Each row was made from one walk, in order. Every step used is in the known rows, and no mark comes twice. Write each row's walk.
Known rows:
dopu-vunegub-mutori-lala: [  2.8 -10.5  -3.5   9.0  14.9  18.0 -30.0 -19.6  21.4 -24.6  13.9  23.0
  20.4  34.1 -15.9 -37.0 -28.3 -23.1  34.6]
vunegub-mutori: [-20.1  18.6 -28.0  29.0  14.7   9.6 -18.0 -11.3  40.6  -6.7 -13.7   5.4
  43.6  23.6   1.1 -41.8  -3.1 -16.5  28.7]
lala-puferas: [-42.8  19.2  -9.8  34.7 -11.2  -2.9  -5.2 -28.1  38.6  -3.7 -21.9 -18.4
  59.4  26.8 -28.4 -25.8  11.0   0.1  48.4]
vunegub-puferas-tevov-lala-nibazor: [ 21.6  14.4   1.8  24.0 -25.9 -20.5  17.1 -16.3   4.7 -22.6   4.4 -37.9
  36.9  35.9  16.7 -50.4  30.3 -27.0   6.6]
puferas-mutori: [-19.9  11.9  -1.6  30.5 -18.9 -12.4 -18.8  14.1  57.1  -7.4  -1.9 -15.9
  66.3  26.5   5.7 -51.7  15.0  -7.7  36.6]
vunegub-puferas: [-18.0  21.6  -7.4  27.3  -3.5  -5.5   2.5 -12.5  29.7 -22.8   0.2 -12.6
  37.0  38.4  -3.6 -56.7  19.1   7.2  25.0]
lala-puferas-tevov-vunegub: [-13.6   9.7  -4.4  36.6 -17.0   6.6   7.9 -57.8  25.8   0.8 -20.3 -15.2
  65.2  32.1 -37.7 -29.4   0.2  -3.2  40.1]
dopu-vunegub-puferas-mutori: [ -0.5   1.8  18.8  31.7 -11.9 -28.7 -10.6   6.0  37.3  -8.4  23.4 -27.8
  44.9  52.2 -16.3 -71.9  12.7   5.8  29.3]
mutori-lala: [-17.4  -0.4  -1.2   6.8 -10.6  18.0 -19.3 -12.8  27.2 -41.1   3.9  13.5
  36.9  23.2  -1.3 -29.6  -3.6 -15.5  37.0]
dopu-vunegub: [-13.8   3.9  20.2  19.7 -18.4  -3.4  -5.2 -20.0  33.2 -29.3   4.5 -16.4
  30.4  42.8 -25.9 -38.8 -10.5   0.5  37.6]
nibazor-vunegub-mutori-lala-puferas: [ -6.6   6.1 -20.0  32.7  -2.7  26.6 -26.3 -50.8  43.4   4.6 -22.6  27.2
  47.5  29.1  -8.0 -29.8  -6.6 -29.3  41.7]
puferas-tevov-vunegub-mutori: [ 10.9   8.0 -24.4  30.8   8.2  20.3  -6.0 -43.1  27.5  -1.2 -12.6   8.2
  47.9  29.3  -9.9 -46.9 -13.5 -20.9  22.3]
mutori-lala-puferas-tevov-vunegub: [ -3.9  -9.6  -5.8  21.7 -15.5  22.5  -5.5 -59.0  12.7 -13.9  -9.2   5.7
  57.5  26.5 -36.6 -21.1 -10.6 -14.2  42.7]
lala-vunegub-mutori: [-27.7  17.8  -5.2  30.1   7.3   1.4 -29.7   5.5  37.9   6.3 -21.0  12.0
  49.8  42.4   3.9 -43.9  -5.6  -2.6  32.5]
lala-nibazor-vunegub-puferas: [  5.4  43.6  33.9  31.2 -30.9 -15.5  24.3 -33.4  36.3 -11.6 -11.8 -21.9
  38.1  49.1  17.5 -58.8  29.1  -4.5  31.7]
vunegub-mutori-lala-puferas-tevov: [ -3.6 -18.0 -32.6  24.9   9.4  15.3 -33.7 -42.1  34.0   9.5  -3.3  16.0
  55.4  12.0  -9.7 -27.4 -13.3 -33.4  36.6]
nibazor-vunegub-puferas-mutori: [  7.3  15.0   8.4  44.2 -32.2 -15.7  -6.9  -9.5  61.1  -1.2  -1.5 -13.9
  55.2  49.2  18.6 -81.8  32.3  -1.7  21.3]
lala-vunegub-puferas-tevov: [ -4.4  -5.1  17.8  27.2 -21.4 -19.8 -10.8 -10.6  33.4  -4.1   2.7 -10.7
  46.2  48.2   9.1 -63.0  11.8  10.2  15.7]
puferas-tevov-lala-nibazor: [ 12.6  10.6   5.6  16.0 -35.8 -11.4   7.8 -16.3  14.4 -26.2  -5.6 -35.4
  42.9  25.9  18.3 -31.3  17.2 -37.4  16.6]

Which walk is each row?
[ 23.4  14.8   2.0  13.0  11.3  17.4  -2.5 -38.7   3.1  -6.4  -2.1  13.5
  46.3  27.9   2.5 -32.3 -14.7 -37.2  35.0]	puferas-tevov-vunegub-mutori-lala-nibazor
[ 11.6  37.6  36.8  40.2 -32.5 -34.2   9.4  -5.4  50.0   6.0  -5.8 -28.3
  59.8  49.8  26.7 -74.2  38.3 -10.1  32.3]	lala-nibazor-vunegub-puferas-mutori
[  7.5 -10.9 -23.9  27.8 -10.9   4.6 -30.2  -3.7  22.8  -2.2 -11.1   2.8
  45.0  37.4  14.7 -44.5  -4.6 -30.7   3.3]	puferas-tevov-lala-vunegub-mutori
[ 15.1 -17.6 -16.6  30.8 -15.1  21.2 -29.9 -65.3  52.5  10.6 -14.1  21.9
  50.2  21.4   2.8 -36.4 -10.4 -35.3  28.6]	nibazor-vunegub-mutori-lala-puferas-tevov
[ 18.0 -15.0  17.8  21.4 -20.1 -16.0  -0.4 -35.5  30.5 -21.0  25.5 -24.0
  25.2  47.0 -15.8 -64.1  -1.7   4.8  17.6]	dopu-vunegub-puferas-tevov
[ 14.6  25.9  34.8  16.0 -28.1  -1.4   9.9 -31.0  21.3 -27.3   1.2   0.5
  30.8  43.5  19.5 -51.6  16.7 -17.0  32.9]	mutori-lala-nibazor-vunegub-puferas
[  3.2  20.5 -13.6  36.0  -8.6  18.1 -15.0 -35.7  56.6  -3.2 -21.5  11.5
  42.0  35.8  12.3 -52.7   1.6 -20.2  27.1]	nibazor-vunegub-mutori
[  9.1 -10.1 -21.8  20.7 -33.8   5.9  -7.3 -20.1  24.3 -34.1  -2.8 -18.9
  37.3  25.4   7.5 -37.6   9.8 -29.7   6.4]	puferas-tevov-lala
[ 17.5  -2.5  10.2  30.0 -27.9   0.9 -17.8  -9.8  47.4 -15.2  10.6   7.7
  45.7  44.6  19.5 -71.5  20.8 -13.4  22.7]	nibazor-vunegub-puferas-mutori-lala
[-10.9  31.6  -4.0  31.2   0.8   7.2  18.5 -29.4   7.4 -24.8  -6.4  -9.2
  37.4  49.2 -25.3 -55.0  13.7  11.2  26.7]	tevov-vunegub-puferas
[ -2.5  40.9  36.7  23.4 -37.5  -9.7  13.2 -33.8  48.4 -15.2 -20.3 -18.0
  47.9  38.9  16.8 -41.2  17.7 -16.1  39.8]	lala-nibazor-vunegub
[-20.4  -8.5  21.7  16.9 -21.2  -7.3 -40.9  31.2  39.5 -11.6   2.7  15.0
  62.3  38.3  13.3 -44.0   2.0  -5.0  40.6]	puferas-mutori-lala-vunegub
[-17.3   0.5  15.2  15.1  -7.4   0.1 -19.8   2.4  12.7 -24.6   8.1  14.4
  35.0  49.5   3.1 -48.2   5.2   6.9  32.5]	mutori-lala-vunegub-puferas
[-33.7   2.4  -9.1  18.6  -9.6  11.4 -17.9 -27.7  26.9 -17.1  -9.5   5.3
  51.7  20.8 -24.3 -16.4  -1.7  -9.9  50.8]	mutori-lala-puferas
[-14.2  23.0  24.8   4.3 -12.3   0.3  -3.6  -8.0  18.1 -33.0  -0.3  -1.9
  41.5  23.4   8.5 -22.9   3.1 -23.1  48.5]	mutori-lala-nibazor
[-25.3  18.3  14.7  28.7 -12.1 -15.2  -6.5   4.9  25.9 -10.8  -6.9  -8.0
  43.5  54.5  -1.8 -57.1  16.7  18.7  28.0]	lala-vunegub-puferas
[ 11.5  17.7  39.4  17.4 -40.3 -10.4 -12.5  -6.0  48.6 -12.2  -2.3  -1.5
  59.2  35.5  29.1 -46.9  14.6 -30.1  44.2]	puferas-mutori-lala-nibazor-vunegub
[  5.6 -21.5  18.9  12.3 -19.0  -3.5 -23.5 -12.8  20.8 -19.9  15.6  10.9
  39.1  43.8  13.3 -54.6   1.2   0.3  19.7]	mutori-lala-vunegub-puferas-tevov
[ -6.3  23.8  -0.6  11.6  17.8   6.1 -14.9  -7.1  18.9 -12.3  -5.4  13.3
  41.3  17.6  15.9 -28.8  -6.8 -35.4  44.4]	vunegub-mutori-lala-nibazor
[-13.1  10.8  -5.4  30.7 -20.0  -8.0  -5.0   8.9   3.3 -25.0  -8.2 -14.2
  33.8  58.7   0.8 -51.3  21.2   0.9  10.0]	tevov-lala-vunegub-puferas
